What can hang from each mark
q400: q521
q857: q519
q676: q519 q589
q412: q940
q521: q400 q971
q270: q519
q971: q589
q353: q519
q589: q676 q971
q519: q270 q353 q676 q857 q940
q940: q412 q519
q436: q940

Each row was made from one small tree. Brackets hold a mark, then the marks that hang from it, in the order of their numbers. Every link used is in the known rows. Write each row's tree.
Known rows
(q589 (q676 (q519 q857)) q971): 2.41  -1.60  1.72  -0.38  -0.72  1.59  1.79  2.27  -1.79  -1.06  0.39  0.19  2.74  -0.41  -1.04  -0.73  1.27  -3.24  -0.18  0.79  0.71  0.68  3.89  -0.64  1.44  1.10  -1.28  -0.21
(q589 (q676 (q519 q270 q353 q857 (q940 q412))) q971): 4.71  -1.50  2.07  2.53  -3.36  2.53  1.04  3.75  -1.84  -1.00  -0.37  -1.01  -0.61  -0.61  -0.79  -0.86  -1.41  3.18  5.37  2.85  -0.36  1.07  5.82  2.70  -0.90  1.60  2.25  -0.10
(q589 q971): -0.61  0.68  -0.50  -0.67  -1.78  0.74  -1.23  -0.50  1.21  -2.09  1.19  1.46  3.07  1.50  2.87  0.98  1.82  -3.78  -1.67  -0.34  -0.65  0.37  -1.07  -2.33  1.85  -2.20  -1.30  -1.71
(q353 (q519 q270 q676 q857 (q940 q412))): 0.49  0.83  0.61  1.62  -2.24  1.32  0.63  1.07  0.78  1.08  -1.84  1.26  -4.19  -2.63  -2.22  1.25  -0.71  1.20  2.28  -1.20  1.97  -2.26  -0.28  2.22  -3.82  0.40  0.63  0.53
(q521 q400 q971): -5.83  -1.16  -1.65  -1.89  -2.41  -7.90  -2.01  -1.48  -0.06  -0.74  -1.28  2.44  5.80  0.65  0.94  0.35  0.37  -1.29  -2.60  -3.15  -2.97  3.11  -6.21  -3.80  3.01  -0.71  -3.07  -0.74
(q353 (q519 q270 (q676 (q589 q971)) q857 (q940 q412))): 2.28  -0.56  0.79  3.13  -1.06  3.63  0.61  -0.53  -0.56  1.90  0.17  0.89  -2.50  -3.17  -3.10  2.52  -0.39  3.58  0.42  0.77  0.47  -2.03  2.12  1.38  -2.84  2.00  1.01  0.34
(q412 (q940 (q519 q270 q353 (q676 (q589 q971))))): 3.66  -0.52  0.42  0.52  2.61  1.04  -0.60  -2.04  -2.90  0.63  0.54  -0.17  -0.78  -1.74  0.83  -1.33  -0.56  1.50  -1.58  1.54  -1.75  -0.25  2.06  0.46  -1.23  1.95  3.18  2.51
(q521 q971): -3.41  0.20  -1.07  -3.02  -1.43  -3.59  -1.78  -0.86  1.91  -1.89  -0.60  2.75  5.03  1.92  2.47  0.41  1.16  -3.15  -2.53  -2.68  -1.42  1.67  -3.77  -2.28  3.05  -0.40  -2.26  -1.06
(q353 (q519 q270 (q676 (q589 q971)) q940)): 1.20  0.32  0.76  1.70  1.49  2.18  0.71  -0.18  -0.71  1.67  2.63  0.93  -1.02  -2.72  -3.44  2.96  2.04  1.95  -1.52  0.70  0.24  -3.31  2.56  -2.01  -1.07  1.91  -1.04  0.47
(q676 (q519 q270 (q940 q412)) (q589 q971)): -0.36  -1.47  0.49  1.75  -0.83  3.04  -1.51  -3.15  0.90  -0.82  3.93  -1.93  1.58  1.05  1.18  2.55  -1.66  2.63  -2.24  4.45  -4.62  -2.01  2.42  -1.10  1.03  -0.82  -0.38  -2.41
(q353 (q519 q270 (q676 q589) q857 q940)): 0.95  0.23  1.46  0.43  1.76  1.65  2.26  0.24  -0.71  2.76  -1.19  -0.39  -3.56  -2.58  -5.36  2.78  1.46  2.95  -0.35  -0.76  2.26  -3.30  3.04  -0.39  -3.50  2.10  -0.97  0.78
(q519 q270 q353 (q676 (q589 q971)) q857 (q940 q412)): 5.53  -1.08  2.22  4.66  -1.87  2.76  -0.15  0.94  -1.76  -0.08  -3.40  -2.41  -3.41  -0.96  -2.85  0.44  -0.54  8.45  5.71  2.97  -0.12  -0.39  3.56  4.38  -3.77  2.35  5.29  0.33
(q436 (q940 q412 (q519 q270 q353 (q676 q589) q857))): -0.87  -0.07  -1.33  0.91  -1.65  0.11  -0.51  -1.08  0.77  2.48  -4.34  -2.66  -3.23  0.58  1.25  -0.42  -1.61  3.10  0.44  1.52  2.19  1.63  -2.50  2.65  -1.71  0.05  1.74  -0.66
(q353 (q519 (q676 q589) q857)): -1.53  -0.83  1.02  -0.63  2.19  1.65  2.30  -1.17  -1.38  3.00  -0.47  1.39  -0.56  -2.04  -3.14  1.37  1.65  -1.92  -3.44  -2.60  2.16  -2.69  0.08  -1.74  -1.58  1.83  -1.10  1.09
(q857 (q519 q940)): -4.76  1.09  -1.24  -4.19  -0.06  0.79  -0.11  0.74  2.50  -0.32  1.72  1.39  -1.36  1.99  2.05  0.52  1.68  -2.06  0.08  0.67  -0.37  -0.69  -1.58  -2.26  1.50  -1.96  -1.78  -3.95
(q353 (q519 (q940 q412))): -4.31  0.35  -2.18  0.06  -2.61  2.01  -1.27  -1.99  2.94  0.59  3.00  3.84  0.15  -0.60  2.97  1.39  -1.82  -3.29  -1.25  -2.67  -0.76  -1.43  -3.94  -2.73  -0.32  -1.46  -0.90  -2.53
(q857 (q519 q270 q353 q676 q940)): -0.82  1.49  1.47  -1.56  0.45  -0.46  1.31  4.56  -0.73  0.20  -0.76  -0.80  -4.99  0.61  -1.53  -1.16  2.27  3.13  4.93  2.38  1.04  -1.52  1.91  1.97  -1.26  0.04  1.24  -0.24
(q400 (q521 (q971 q589))): -2.53  1.84  -2.78  -0.29  3.24  -3.64  -0.53  -0.69  2.27  -1.81  2.18  1.87  3.38  1.10  3.28  0.19  2.81  -5.38  -2.79  -2.92  -2.65  1.05  -2.36  -3.32  3.83  -2.20  -1.95  0.54
(q971 (q589 (q676 (q519 q270 q353)))): 1.21  1.57  1.01  0.24  2.30  -1.29  2.46  2.35  -0.99  -0.36  4.57  -1.03  1.15  1.18  0.96  -0.41  -0.03  -2.83  0.37  0.51  0.85  -0.48  3.51  -0.62  2.40  -2.25  -1.10  2.46
(q270 (q519 (q676 (q589 q971)) q857 (q940 q412))): 1.66  -2.06  1.22  0.29  1.09  5.09  -1.16  -0.11  0.56  -1.34  -1.57  -0.83  0.23  -2.38  -3.47  0.09  0.26  3.36  -0.39  1.71  1.30  3.10  -0.67  -0.05  -0.09  2.27  1.30  -2.24
(q971 (q589 (q676 q519))): -0.52  1.20  0.19  -0.39  2.86  -0.92  1.34  0.12  0.66  -0.87  5.43  0.56  2.98  0.84  1.76  -0.01  0.19  -6.43  -2.74  -0.47  0.55  -0.42  0.36  -2.27  4.18  -2.43  -2.30  0.47
(q940 q412 (q519 q857)): -1.73  -0.12  -2.99  -1.66  -3.79  1.89  -2.55  -3.27  1.63  0.45  -1.78  0.95  0.34  2.42  4.92  -0.52  -3.94  -2.37  -1.54  -1.83  0.51  1.39  -5.18  1.76  -1.09  -2.23  -0.10  -0.84
(q521 q400 (q971 (q589 (q676 (q519 q270))))): -2.50  -0.42  -0.53  0.01  0.44  -8.63  0.50  0.77  -1.67  -0.27  3.09  0.89  5.64  -0.74  -0.79  0.58  -0.35  -1.03  -2.49  -1.00  -2.02  2.79  -1.13  -2.19  4.90  -0.92  -3.86  2.37
(q436 q940): -5.54  1.59  -2.01  -2.27  -1.16  -2.09  -0.43  -0.58  4.68  -0.84  -1.44  -0.22  0.38  1.92  3.28  0.76  2.61  -5.27  -2.14  -0.69  1.56  1.04  -4.43  -3.86  2.34  -3.23  -2.71  -4.95
(q857 (q519 q270 q353 (q676 q589) (q940 q412))): -1.25  0.07  0.42  0.45  0.28  1.27  0.77  0.70  -0.17  1.11  1.27  -0.82  -4.15  1.07  -0.08  -1.46  -0.03  4.77  2.78  3.48  -0.91  -1.67  0.80  2.66  -1.16  0.82  3.21  -0.77

Which tree is each row?
-2.72  -0.23  -2.21  0.06  0.02  -8.37  -0.39  -0.06  -0.68  -0.50  2.54  3.15  6.56  -0.59  0.44  0.07  0.13  -2.70  -2.44  -3.23  -0.98  4.10  -4.22  -3.15  5.39  -0.54  -2.64  1.00 : (q521 q400 (q971 (q589 q676)))
-0.49  -2.27  1.79  1.01  -0.89  2.57  0.54  -1.51  -0.68  0.84  -0.68  -3.80  -1.90  1.48  -0.70  1.58  -2.81  5.79  1.68  2.76  -2.49  -1.45  3.75  0.92  -2.47  0.17  1.85  -0.95 : (q676 (q519 q270 q353 q857 (q940 q412)) q589)
3.24  0.32  0.80  -1.13  0.98  -0.44  0.12  0.43  -2.35  0.32  -4.04  -0.80  -3.77  -1.60  -0.01  -1.74  -0.84  0.97  1.69  -0.58  0.65  0.15  1.32  2.67  -3.48  0.92  3.13  2.89 : (q412 (q940 (q519 q270 q353 q676 q857)))
-1.53  0.64  -1.75  0.07  4.51  -3.57  0.96  0.44  0.52  -1.16  3.59  1.51  4.25  -0.01  1.71  -1.43  2.45  -6.36  -3.04  -1.78  -2.48  0.61  0.33  -2.96  4.77  -0.35  -2.32  1.52 : (q400 (q521 (q971 (q589 (q676 q519)))))
-0.45  -0.23  -0.92  -3.14  -1.55  1.32  -0.63  0.04  -1.32  1.46  -3.35  -0.46  -0.49  2.28  2.09  -0.09  -1.58  0.32  1.06  -2.24  1.67  1.67  -1.11  0.17  -1.73  -0.85  -0.25  0.83 : (q940 (q519 q353 q857))
4.87  -0.36  1.41  3.94  -1.46  2.55  -0.75  -0.83  0.35  -0.87  -2.35  -1.90  -2.82  -1.10  -2.77  1.47  0.04  5.80  2.52  3.02  -0.03  -1.05  2.15  3.65  -2.82  1.51  3.07  -0.73 : (q519 q270 (q676 (q589 q971)) q857 (q940 q412))
-1.66  1.74  -3.31  -1.25  -3.49  0.29  -2.78  -3.39  2.28  -0.09  0.90  0.13  0.18  3.32  5.74  -0.73  -3.87  -1.99  -1.93  -0.24  -0.70  0.16  -4.16  1.71  -0.57  -3.37  -1.11  0.29 : (q940 q412 (q519 q270))
2.21  -0.03  1.78  -0.90  -0.16  0.09  2.10  2.50  0.02  -0.70  -1.19  -2.00  -1.48  0.28  -2.79  -0.23  0.58  0.03  2.16  1.01  1.55  -1.14  5.04  0.70  -1.00  0.69  -1.68  -0.52 : (q589 (q676 (q519 q270 q857 q940)))
1.05  -1.04  1.01  -0.34  -0.22  0.97  0.88  1.25  -0.99  -1.53  2.99  1.00  4.09  0.15  0.65  -1.16  1.39  -4.90  -1.52  0.95  -0.49  0.03  2.44  -1.84  3.29  0.50  -1.66  -0.54 : (q589 (q676 q519) q971)
-1.30  -0.87  0.30  -0.10  -0.06  -8.02  1.39  1.74  -2.43  0.11  0.63  0.22  4.60  -1.00  -2.32  1.13  -0.64  0.39  -1.17  -1.21  -1.08  3.48  0.10  -0.97  3.39  -0.46  -3.44  2.65 : (q521 q400 (q971 (q589 (q676 (q519 q270 q857)))))
3.65  -2.15  0.68  0.13  2.39  2.43  -0.52  -1.83  -3.59  1.06  -1.84  0.45  -0.51  -2.59  -0.01  -0.99  -0.70  1.20  -1.07  0.12  -0.85  1.06  1.17  0.47  -1.49  2.92  4.11  1.57 : (q412 (q940 (q519 q353 (q676 (q589 q971)) q857)))
0.78  -0.86  -0.26  -1.77  1.87  1.25  -0.70  -2.75  -1.38  2.36  -2.64  -1.04  -0.11  0.64  -1.22  0.07  -0.07  0.00  -3.18  -1.10  1.82  -0.84  -1.67  0.55  -1.54  1.29  -0.36  1.04 : (q940 (q519 (q676 q589) q857))
0.68  -1.05  1.82  -0.61  -0.39  3.05  -0.76  3.06  0.07  -1.68  -4.40  -0.98  -2.45  -1.69  -2.62  -1.91  -0.71  3.44  4.51  -0.35  2.74  3.63  -1.82  1.54  -1.78  1.34  2.96  -1.16 : (q270 (q519 q353 q676 q857 (q940 q412)))
1.28  1.97  0.34  2.51  -2.10  -0.90  -2.05  -0.43  2.84  -2.08  -1.20  -0.58  -2.91  0.03  0.25  -0.89  -0.32  1.22  3.02  1.04  -0.14  -2.33  -2.19  2.94  -2.07  -0.75  1.96  -0.94 : (q519 q270 q676 (q940 q412))
-2.59  0.00  -2.89  -1.00  -3.49  1.35  -3.10  -2.91  0.81  0.68  0.46  1.28  1.12  2.98  6.57  -1.93  -4.39  -1.74  -0.21  -1.59  -1.07  1.38  -5.57  0.68  -0.31  -2.26  1.34  -0.18 : (q940 q412 (q519 q353))
0.04  0.68  1.09  -1.59  0.40  -1.41  2.23  1.23  -0.09  -0.84  1.82  -0.91  1.04  1.49  -0.19  -1.88  0.80  -3.90  -1.19  0.72  0.51  -1.75  3.16  -0.67  1.15  -0.59  -2.60  0.64 : (q589 (q676 (q519 q270)))
2.67  0.76  0.95  2.21  -0.05  0.52  1.55  2.18  -0.05  -0.55  2.51  -1.26  -1.34  0.14  0.56  0.11  -2.45  0.97  3.66  1.16  0.81  0.78  3.17  2.14  0.51  -1.52  1.51  1.02 : (q971 (q589 (q676 (q519 q270 q353 q857 (q940 q412)))))
-4.18  0.38  -0.51  -3.51  -0.54  1.16  0.48  2.36  0.75  0.23  0.89  0.86  -2.26  2.16  1.99  -0.40  1.23  0.36  2.79  0.60  -0.32  0.20  -0.32  -1.43  0.66  -1.15  0.06  -3.00 : (q857 (q519 q353 q940))
2.85  1.20  1.25  2.36  -2.75  0.02  -0.97  0.93  1.82  -1.63  -4.65  -1.44  -4.53  -0.33  -1.75  -0.28  -0.31  3.13  4.74  0.75  1.37  -1.43  -0.51  4.74  -4.03  -0.17  2.54  -0.58 : (q519 q270 q676 q857 (q940 q412))
1.06  -1.86  2.42  -1.76  3.55  3.33  0.97  2.06  -1.46  0.05  -3.62  -2.55  -1.67  -1.58  -5.83  -0.34  1.73  5.19  1.75  0.03  2.92  2.61  1.51  -1.19  -1.40  3.00  1.24  -0.82 : (q270 (q519 q353 (q676 q589) q857 q940))
-0.48  1.71  -2.93  0.19  3.77  -3.93  0.84  0.33  1.51  -1.48  2.76  2.46  3.80  0.35  2.18  -1.68  3.11  -6.00  -1.97  -2.97  -1.18  1.38  -0.64  -2.62  4.19  -0.48  -1.69  1.22 : (q400 (q521 (q971 (q589 q676))))
-0.67  -0.07  -1.34  0.60  -2.31  0.63  -3.00  -1.80  -0.51  0.80  -0.78  1.21  0.08  1.12  4.18  -3.10  -3.33  -1.18  0.72  -1.26  -0.13  0.32  -5.82  2.81  -1.06  -0.30  2.89  1.33 : (q940 q412 (q519 q353 q676))
2.61  0.57  -0.44  -0.29  1.60  0.88  -1.22  -2.13  -1.45  1.31  0.74  -1.35  0.76  0.67  -0.15  0.57  0.45  1.10  -3.43  1.55  0.05  -1.56  0.61  0.58  -0.25  0.59  -1.17  2.16 : (q940 (q519 q270 (q676 (q589 q971))))
2.33  0.61  1.98  -0.09  2.07  -0.60  1.95  -0.45  -0.81  0.54  -3.53  -3.06  -2.55  0.77  -4.03  0.38  2.20  2.19  -0.50  0.66  2.18  -2.52  2.66  1.84  -2.76  0.70  0.18  1.58 : (q519 q270 (q676 q589) q857)
0.52  -0.27  0.51  2.07  -0.49  2.31  1.16  -1.07  0.11  2.34  -0.39  0.33  -3.59  -2.37  -3.12  1.86  -0.83  2.86  0.12  -0.34  1.14  -2.98  0.81  1.21  -3.55  1.66  0.79  0.36 : (q353 (q519 q270 (q676 q589) q857 (q940 q412)))
-0.80  0.56  -1.56  0.73  4.25  -2.84  0.29  0.58  1.13  -1.31  3.29  1.45  3.24  -0.62  0.66  -0.41  2.41  -4.18  -1.30  -1.41  -2.82  0.50  0.69  -3.03  4.39  0.28  -1.78  0.16 : (q400 (q521 (q971 (q589 (q676 (q519 q940))))))
